In the rows, 128 means zero.
Known rows, with every step that occurs
t-e-l-u-w: [101 145 134 135 128  98 182 101 132  96 130 111 131 105 141  47  91 114
 125 131 171 109 143 168 123 142 120 119 115 108 121 113 160 126 113 131
 149 113 130 117 129 156 130 138 109 131 163 123 115 143]
s-k-x-e: [112 113 114 119 137 144  90 163 131 149 137 139 153 115 110 131 170 111
  99 142 107  93  92 120 158 195 111 128 167 142 138 105 112 136 121  68
 127 120 110 125  85 129 123 104 117 105  99  96 119 139]
b-w-u-t-j: [155  94 112 128 113 150 135 138 116 145 143 131 150 112 115 179 103 134
 141 123 117 136 134  98 112 104 193 157 123 162 118 140  79 116 130 125
 120 143 141 136 134  82 169  36 127 139 190 104 169 117]
j-t-e-l: [188 146 118 132 128 133 116 114 143 123 117  85 125 118 111 135 148 131
  94 122 141 142 134 139 124 126 126 166 102 118 163 160 142 130  99  99
 168 109 116 148 146 155 123 155 142 132 150 126 132 126]
r-j-t-k: [182 151 100 135 114 115 116 145 154 100 144 140 142 103 119 133 172 122
 108 119 108 156 130 136 166  81 111 104  87 150  99 170 129 128 144 130
 165 127 136 159 146 128 156 119 149 114 109 134 223 120]
l-u-t: [122 133 128 136 137 184 120 133 119 137 133 154 142 151 130  31 118 135
 147 136 138 124 129 104 117 126 112 118 121 128 110 141 132 125 131 172
 114 145 126 123 123 103  94 133 101 122 137 128 142 124]
t-e-l: [115 138 119 124 115  99 140 103 131 116 131  98 119 101 123 116  97 116
 108 124 147 112 146 177 127 131 116 133 130 116 153 120 151 119 110 110
 157 111 127 109 125 176 134 138 122 135 160 121  85 116]
x-e: [125 123 137 118 134 135 115 134 138 146 133 157 116 122 111 112 149 125
  88 101 116 149  65 116 117 127 116 142 127 156 131 114 120 109 121 150
 119 131 128 136 125 133 130 130 118 127 114 119  99 117]
t-k-s: [118 135 132 124  87 100 108 100 133 106 149 138 107 104 160 154 128 131
 142 132  91 121 136 138 177 149 113 134 149 125  79 138 131 121 108 130
 157 125 150 148 131 136 158 113 111 144 101 165 156 117]
q-u-t-j: [154 130 123 137 137 152 117 135 130 159 118 153 153 119 153 252 117 114
 145 128 112 121 140 108 118 105 164 121 161 155  98 139 111 128 168 132
 135 124  87 112  97 125 101 149 119 141 178 133 150  94]
k-t-e-l-u: [105 141 139 109 128 106 147 116 137 166 106  94 113  87 128  70 151 128
 136 131 157 139 134 158 113 157  77 137 126  83 141  92 169 128 102 144
 136 102 119 123 147 148 121 140 120 134 104 128 152 139]
k-x-e-l-u-w-b: [109 101 150 121 146 126 156 110 121 111  76 138 127  89 147  69 135 116
 119 129 209 136  92 139 104 135 110  94 120 122 125  92  87 117 124  87
 118 135 117 125 131 103 118 127 130 115  55  96 107 160]
h-g-q-u-t-e: [157 123 171 147 124  73 142 148 100 144 122 146  97 174 115 212 112 119
 136 130 132 114 178 108 125 106 159 145 124  97 129 115 155 182 165 138
 118 111 148  91 165 147  89 150 143 135 130 147  80 160]
g-q-u-t: [160 117 146 126 125 172 121 144 110 134 119 142 127 197 143 220 139 122
 139 130 133 106 188  95 122  90 155 109 137 139 127 111 153 157 173 131
 119 138 127  98 136 113 108 141 127 123 131 135  96 132]
l-e-t-j: [ 76 146 101 120 128 133 136 125 140 135 117 102 116 106 131  99 103 134
 150 120  93 141 104 112 104 136 123 135 150 126 114 150  81  99 107 151
  95 137 111 109 139 155 155 168 142 133 170 135  47  93]
s-k-x-e-l: [106 112 119 120 138 143  93 151 136 140 135 118 152 109 109 122 158 113
 102 144 150  83  93 145 155 200 106 131 158 131 154  97 113 146 126  67
 126 115 109 116  77 138 123 110 120 105  76  98 114 140]
r-j-t-k-x-e-l: [172 143 123 137 131 123 110 128 163  95 126 119 136  80 128 122 172 106
  90 117 162 156  98 154 153  98 100 103  76 138 119 143 113 134 147  99
 161 122 129 151 144 126 147 129 152 110  53 126 185 131]
e-l-u-t-k: [107 147 131 137 128 152 118  96 129 114 129 108 138 128 136  44  81 126
 152 142 203 109 133 165 138 132 103 122 117 102 120 128 128 143 134 157
 137 135 132 108 106 137 113 136 113 129  77 135 146 119]
k-x-e-l: [109 105 138 121 136 127 110 112 135 138 108 128 108  95 132 110 146 117
  93 125 175 125  88 136 113 142 101 130 133 129 155  93  90 121 118  67
 121 122 117 122 131 125 120 131 123 120  57 102  76 131]
u-w: [143 119 113 124 117 117 187 143 125 113 149 189 132 132 130 130 132 141
 146 136 129 124 138  94 129 119 153 128 131 152  69 125 129 131 109 136
 123 146 135 160 133 115 164 102 113 146 152 114 157 150]
x-e-l-u-q: [102 134 160 127 150 148 130 109 141 123 138 122 119 167 120  37 124 115
 101 123 195 126  70 156 109 136 111 127 109 125 155  94 138 130 129 171
 108 140 130 142 113 120 109 148 111 120  83 132 112 138]
r-j-t-e-l-u-q: [173 156 122 136 138 133 148 138 156  83 143 109 145 148 120  72 158 104
 102 129 158 137 136 163 131  91 108  90  69 132 143 147 160 139 145 138
 148 127 125 160 152 125 125 148 134 105 140 137 188 145]
s-k: [119 126  82 118 118 134 102 169 123 144 162 136 160 141  95 136 153 130
 128 148  94  77 129 134 172 178 124 133 167 143 133 135 148 143 126 113
 131 128 115 125  78 145 138  97 116 112 150 115 164 129]
h-g: [128 117 121 137 110  35 140 149 107 153 144 170  89 141  87 132 121 146
 142 136 125 123 129 124 135 118 132 161 124 104 132 142 128 152 129 143
 109 120 157 130 154 145 114 124 138 135 116 136 140 148]
q-u-l-e: [112 125 133 124 167 147 123 133 126 145 122 130 142 147 153 222 151 137
 159 129  77 111 128 131 115 119 134 101 143 127 136 122 149 109 138 131
 107 127 121 117 111 128 110 141 145 119 180 144 105 111]
x-e-t: [ 94 139 138 120 132 146 127 121 142 139 124 136 109 109 101  99 120 129
  96  96 105 169  63  86  96 128 108 153 119 154 136 123 111 103 112 159
 110 130 113 123 117 137 130 162 121 144 102 130  55 120]
x-e-l-u-q-g: [103 130 160 133 163 138 108 112 141 134 138 125 123 166 126  34 109 110
 106 113 198 118  69 152 102 142  94 109 127 136 186 108 139 128 142 166
 109 128 122 140  97 135  87 151 107 126  91 143 109 138]
g-q-u-l-e-t-j: [107 122 151 128 135 147 135 127 122 128 106  99 123 179 166 212 115 133
 149 136  65 126 178 118 113  96 164  99 154 116 140 102 130 133 166 130
  92 136 123  89 145 129 128 167 156 121 173 150  77 120]
q-g: [125 115  97 127 134  96  79 140 121 156 142 160 124 133 130 115 115 136
 139 112 113 105 136 112 122 134  92  98 165 168 190 168 137 111 141 124
 129 110 116 129  96 157  95 118 110 141 164 138 132 119]
w-b: [141 107  89  97 108 113 138 138  93 116  76 144 137 115 114 141 137 145
 150 122 125 140 148 151 126  85 124  92 142 142 133 151 107  97 130 129
 132 154 120 123 123 122 135 116 148 126 148 106 144 127]
h-g-q-u-w: [146 109 157 145 116  44 178 156  99 134 135 174  94 183 122 202 128 130
 150 140 148 108 177 103 132  97 171 139 124 104 112 112 158 185 164 138
 101 119 153 114 164 129 114 132 145 132 115 147 134 182]
x-e-l: [114 128 141 121 135 129 113 115 143 132 131 123 115 112 108  95 129 123
  95 109 181 132  70 155 112 130 110 144 114 139 154 103 126 123 124 144
 120 128 126 121 113 143 132 139 121 129  81 126  91 122]
h-g-q: [140 109 141 136  99  49 141 152  97 139 134 159  76 187  97 134 125 144
 136 138 129 116 171 117 140 102 146 152 124  96 143 120 139 178 149 138
  98 129 168 110 179 141 121 131 145 129 107 140 116 164]
w-u-t-e: [157 116 110 124 140 162 117 134  99 123 153 151 150 104 116 155  90 125
 134 122 118 154 146 113 116 109 160 163 133 140 138 145 128 113 117 116
 144 142 151 136 116 110 144 133 117 142 169 107 103 134]
x-e-t-j-r: [104 161 138 133 130 129 126 123 161 135 119 108 121  96 113 116 109 129
  87 103  83 187  64 110 105 158 140 158 122 155 122 132  94  95 130 168
 121 128  96 131 118 130 130 164 121 148 130 132  77  83]
j-t-k: [195 147 109 134 114 135  94 122 139 130 130 122 130 127 123 161 158 140
 110 121  96 161 124 109 161 121 133 167 124 131 107 177 120 130  98 112
 173 129 132 171 141 143 139 133 147 138 112 123 193 113]
l-u-q: [109 130 126 128 132 145 147 131 117 126 151 155 127 218 134  34 125 127
 138 145 127 119 134 122 124 118 119 108 137 126 123 124 151 130 124 166
 104 152 134 170 131  99 100 135 104 121 149 128 171 137]
g-q-u: [136 110 135 121 114 126 136 142 108 133 122 139 111 191 149 210 150 124
 128 129 119 101 189 116 131  82 147 109 142 137 139 110 169 148 170 117
 114 126 129 104 143 121 122 138 133 115 140 135 122 134]

Rows
[ 86 145 150 121 138 162 111 104 141 104 126  98 123 126 145 130 111 155
 170 136  40 141 120 121 127 154 113 123 139  99 115 122 113 107  96 150
 107 145 147 120 137 133 150 146 147 138 138 168  51 114] -> u-l-e-t-k-s
[198 141 115 130 126 137 116 130 136 132 124 109 130 123 111 147 164 135
  91 113  90 156 131 110 126 126 133 163 116 133 142 169 140 117  92 102
 167 115 119 161 155 146 123 149 139 133 174 118 137 123] -> j-t-e
[124 141 143 138 140 171 131 123 122 129 127 139 143 134 135  35 105 119
 132 130 121 130 134 113 115 141 111 114 123 121 108 137 142 120 121 165
 137 130 123 112 132 123  94 140 100 126 166 123 108 123] -> l-u-t-e
[132 124 112 108 104  99 129 141 141 198 106 135 116  82 138 155 164 142
 142 137  92 161 129 128 127 135 118 149 172 117 108 107 101 117 119 139
 117 124 106 151 151 128 151 123 127 147 137 121 212 115] -> k-t-j
[131  87  99 119 108 117 149 140 110 136 153 130 127 120 102 155 127 143
 132 117 123 124 133 108 118 101 167 150 110 159 141 141 121 109 112 112
 116 131 158 146 138  84 176  28 128 125 172 105 173 131] -> b-w-u
[101 157 135 136 164 138 130 128 144 136 118  90 151 129 152 231 120 144
 152 132  51 144 128 134 110 150 156 110 135 126 127 134 133 101 149 145
 114 125  97 115 108 125 107 161 148 133 188 154  94  79] -> q-u-l-e-t-j-r
[191 142 126 133 105 136  91 113 146 114 135 116 121 119 140 167 169 143
 122 126 100 150 127 111 165 138 126 162 121 125 105 172 127 131  97 111
 166 125 135 180 149 124 143 132 134 138 101 160 190 124] -> j-t-k-s
[163 140 144 145 140 146  94 102 146 123 105  98 127 106 142  94 154 123
  93 124 160 161  92 128 148 138 111 155 111 107 129 148 104 132 105  87
 164 119 125 160 140 128 111 149 144 123  49 117 171 130] -> j-t-k-x-e-l-u
[145 114 113 117 137 107 191 143 105 115  91 176 153 116 153 240 144 125
 167 123 148 122 151 117 116  91 160  84 137 154  82 135 143 119 150 126
 135 132 102 135 102 110 128 121 133 136 160 121 173 148] -> q-u-w-b
[150 101 133 127 106 155 123 122 120 120 148 129 136 110 123 183 114 133
 150 124 127 127 133  99 131 125 168 152 110 150 104 138 107 122 113 130
 133 135 163 142 136  77 176  28 116 139 139 134 155 132] -> b-w-u-t-k-s
[109 127 129 136 147 131 119 132 118 136 152 157 128 217 141  27 112 127
 143 136 135 108 134 118 118 130 101  88 155 140 165 143 154 126 140 161
 108 138 126 166 111 114  73 137  98 129 157 142 167 138] -> l-u-q-g
[179 150 103 128 126 114 134 140 155  93 136 111 141  96 111 114 161 111
  98 117 144 139 137 163 137  89 106 104  71 140 141 155 150 130 144 115
 160 114 124 141 149 145 145 137 145 109 139 132 174 134] -> r-j-t-e-l
[147 108 143 127 119 125 175 145 112 113 127 162 120 189 160 212 148 124
 139 133 136 104 190  97 130  88 170 104 136 143 100 103 168 154 164 123
 114 135 132 119 144 108 137 128 128 124 145 133 134 155] -> g-q-u-w
[ 90 133 151 138 125 112 110  89 136 124 111 122 114  86 158  77 110 111
 103 126 153 138  93 152 156 150  96 121 141 108 103 107  98 119 116  96
 155 118 138 126 121 141 124 128 124 125  37 112 131 119] -> t-k-x-e-l-u
[107 124 155 123 143 163 133 133 117 123 112 108 119 192 152 201 129 140
 151 129  81 118 175 109 111  98 146 101 138 116 149 103 155 140 155 131
  92 136 133  89 145 123 123 160 156 118 148 151  56 131] -> g-q-u-l-e-t
[109 136 125 134 135 162 122 109 127 122 130 112 136 136 124  31  97 130
 150 145 213 100 134 157 115 128 109 121 111 108 145 127 131 143 137 154
 118 137 128 105 109 124 105 141 109 123  96 135 135 127] -> e-l-u-t
[104 123 117 123 124 114 181 111 115  89 107 124 141 120 137  32 103 135
 166 144 226 106 141 175 119 115 123  93 109 108 121 124 135 132 131 151
 118 144 129 122 111 117 134 126 124 125 110 125 175 158] -> e-l-u-w-b
[119 103 109 115 161 149 112 138 100 122 153 135 145 128 125 134 116 157
 162 134  80 148 128 135 122 113 156 143 139 118 159 131 127  95 109 118
 100 156 174 146 124  93 164 123 149 118 170 122 114 138] -> w-u-l-e
[ 75 144 104 115 137 146 135 131 132 129 123 109 110 125 114  85 121 142
 152 115 113 134 104 100  99 140  99 134 127 122 126 149 110 102  96 155
  90 136 124 110 142 147 148 162 140 128 136 136  21 109] -> l-e-t
[151 121 180 148 108  71 126 135 107 126 131 152  90 173 134 223 118 124
 160 139 139 110 175 113 151 119 152 144 126  90 105 118 151 189 166 143
 119 115 160 105 161 128 102 141 135 136  81 180 112 164] -> h-g-q-u-t-k-s
[108 132 144 133 119 108 101  94 138 125 115 125 110  83 149 132 113 111
  96 121 145 140  97 147 156 144 105 133 144 118 103 106  89 123 111  81
 161 121 134 127 124 151 135 122 132 136  40 106 114 112] -> t-k-x-e-l
[ 94 122 115 126 130 139 101 154 138 151 129 120 152  90 118 136 135 111
  99 141  83 115  89 113 148 195 124 137 179 142 132 111  82 131 126  72
 122 115  90 116  79 139 128 131 121 120 116 100 112 126] -> s-k-x-e-t-j
[121 101 137 119 134 130 110 129 130 150 112 157 107  98 132 123 158 122
  87 120 124 141  85 105 113 139 104 129 140 144 137 103  88 111 112  72
 121 126 119 135 141 114 120 125 123 118  84  96  81 129] -> k-x-e
[ 93 121 114 121 137 151 100 155 134 144 133 124 149 103 106 125 150 116
 103 137 101 109  89 103 144 198 104 136 162 141 142 112 110 135 117  73
 120 116 100 115  82 134 122 124 120 112  87 102  90 137] -> s-k-x-e-t
[147 106 126 125 121 152 141 122 116 125 145 103 145 110 101 164  95 123
 132 119 165 121 142 123 105 115 169 153  96 143 141 130 113 124 115 117
 135 131 151 119 132 104 163  43 125 134 166 104 117 130] -> b-w-u-t-e-l
[134  86 117 118 121 134 140 136 110 134 151 127 140 129 106 167 121 156
 140 128  81 130 139 117 116 102 176 145 111 150 151 127 115 109 115 115
 110 142 168 146 137  78 174  26 142 129 186 109 174 133] -> b-w-u-l
[104 143 178 135 140 163 104  91 150 109 129 113 125 108 143  51 112 110
 115 117 195 131  65 154 124 158  99 129 108 115 118 103 124 131 128 172
 128 126 134 117 110 123 115 144 103 128  47 162 102 133] -> x-e-l-u-t-k-s
[151  94 124 130 117 154 119 126 112 136 136 132 138 103 119 185 111 128
 136 123 132 136 136  88 126 119 169 148 120 148 105 134  83 120 115  90
 139 135 157 136 137  81 164  25 130 135 128  93 146 127] -> b-w-u-t-k-x
[144 156 102 136 103  91 122 136 147 131 138 114 135 113 136 147 118 139
 113 139  70 153 136 156 148 160 174 140 146 146 103 152  99 105 145 142
 144 136 103 151 129 122 138 120 118 142 188 127 173  61] -> t-j-r
[ 93 144 130 130 124 100 150 100 130 114 131  96 123 106 135  44  91 115
 114 129 157 108 142 183 124 138 102 119 120 106 151 118 162 119 115 127
 149 110 127 106 128 165 117 146 114 120 162 126 106 125] -> t-e-l-u
[146 141 139 133 148 154 125 118 129 138 120 124 146 116 138 235 113 104
 132 123 156 107 148 129 109 119 136 119 131 136 128 128 152 137 149 123
 153 108  96  95  96 149  88 154 115 140 154 133  89 113] -> q-u-t-e-l
[102 169  97 134 105 111 134 124 149 124 125  95 121 100 120 129  83 148
 125 129  61 172 132 116 119 151 150 154 132 143 116 160  94 101 128 149
 128 133  90 127 119 134 134 159 123 158 163 137 114  72] -> e-t-j-r
[ 82 158 107 127  99 118 128 106 131 118 128 123 109 101 120 123  78 140
 135 117  75 160 130 100 141 126 109 151 141 130  98 152 112 113 103 141
 145 132 122 119 115 159 146 149 130 161 101 132 103  98] -> e-t-k
[127 113 157 123 142 153 127 137 113 130 118 118 124 201 158 210 149 136
 145 134  87 106 179 123 125  98 151  95 141 117 147  96 160 142 161 126
  97 138 141 100 149 118 123 142 154 108 156 144  82 136] -> g-q-u-l-e
[135 111 149 141 114  43 148 152  96 147 132 158  84 185 114 200 129 133
 144 135 135 108 174 117 134  98 151 141 126 100 143 120 157 176 169 130
 102 114 152 104 161 138 101 140 148 123 110 150 125 164] -> h-g-q-u
[161 152 110 137 134 118 144 134 155  90 136 109 143 101 121  58 161 109
 103 120 156 136 131 168 134  92  96  93  64 132 143 158 161 130 149 130
 154 112 125 138 150 134 132 144 139 100 140 139 190 139] -> r-j-t-e-l-u
[121 146 136 142 131 171 114 117 123 129 135 146 145 138 143  42  99 127
 147 131 126 133 129 115 146 137 112 118 129 119  79 143 124 128 126 173
 141 139 138 124 120 118 105 129 104 131 116 128 157 111] -> l-u-t-k
[ 96 131 120 133 128 115 177 110 128 101 139 130 132 130 139  21 105 132
 156 149 216  96 134 158 122 128 121 112 108 111 120 117 146 137 129 149
 114 132 132 127 116 121 136 125 110 124 106 132 169 154] -> e-l-u-w
[116 123 129 116 153 161 109 135 129 130 131 124 136 152 130 123 139 158
 153 137  57 125 121 132 122 136 128 112 140 114 136 117 119 108 104 144
  96 153 150 127 141 132 142 126 151 118 172 132  78 113] -> u-l-e
[186 141 125 131 140 133 163 117 127  90  88  94 153 111 127  93 140 127
 123 124 174 150 141 146 116 121 138 130  93 111 133 159 136 127 103 119
 164 123 114 150 144 134 124 154 145 128 154 120 161 159] -> j-t-e-l-u-w-b
[121 135 110 106 126 124 113 170 134 175 138 114 159 103 100 148 179 122
 126 142  86 103 131 136 163 205  98 142 167 114 126 102 168 145 105 118
 144 104 110 125 101 160 137 107 120 122 135 113 163 139] -> s-k-t-e
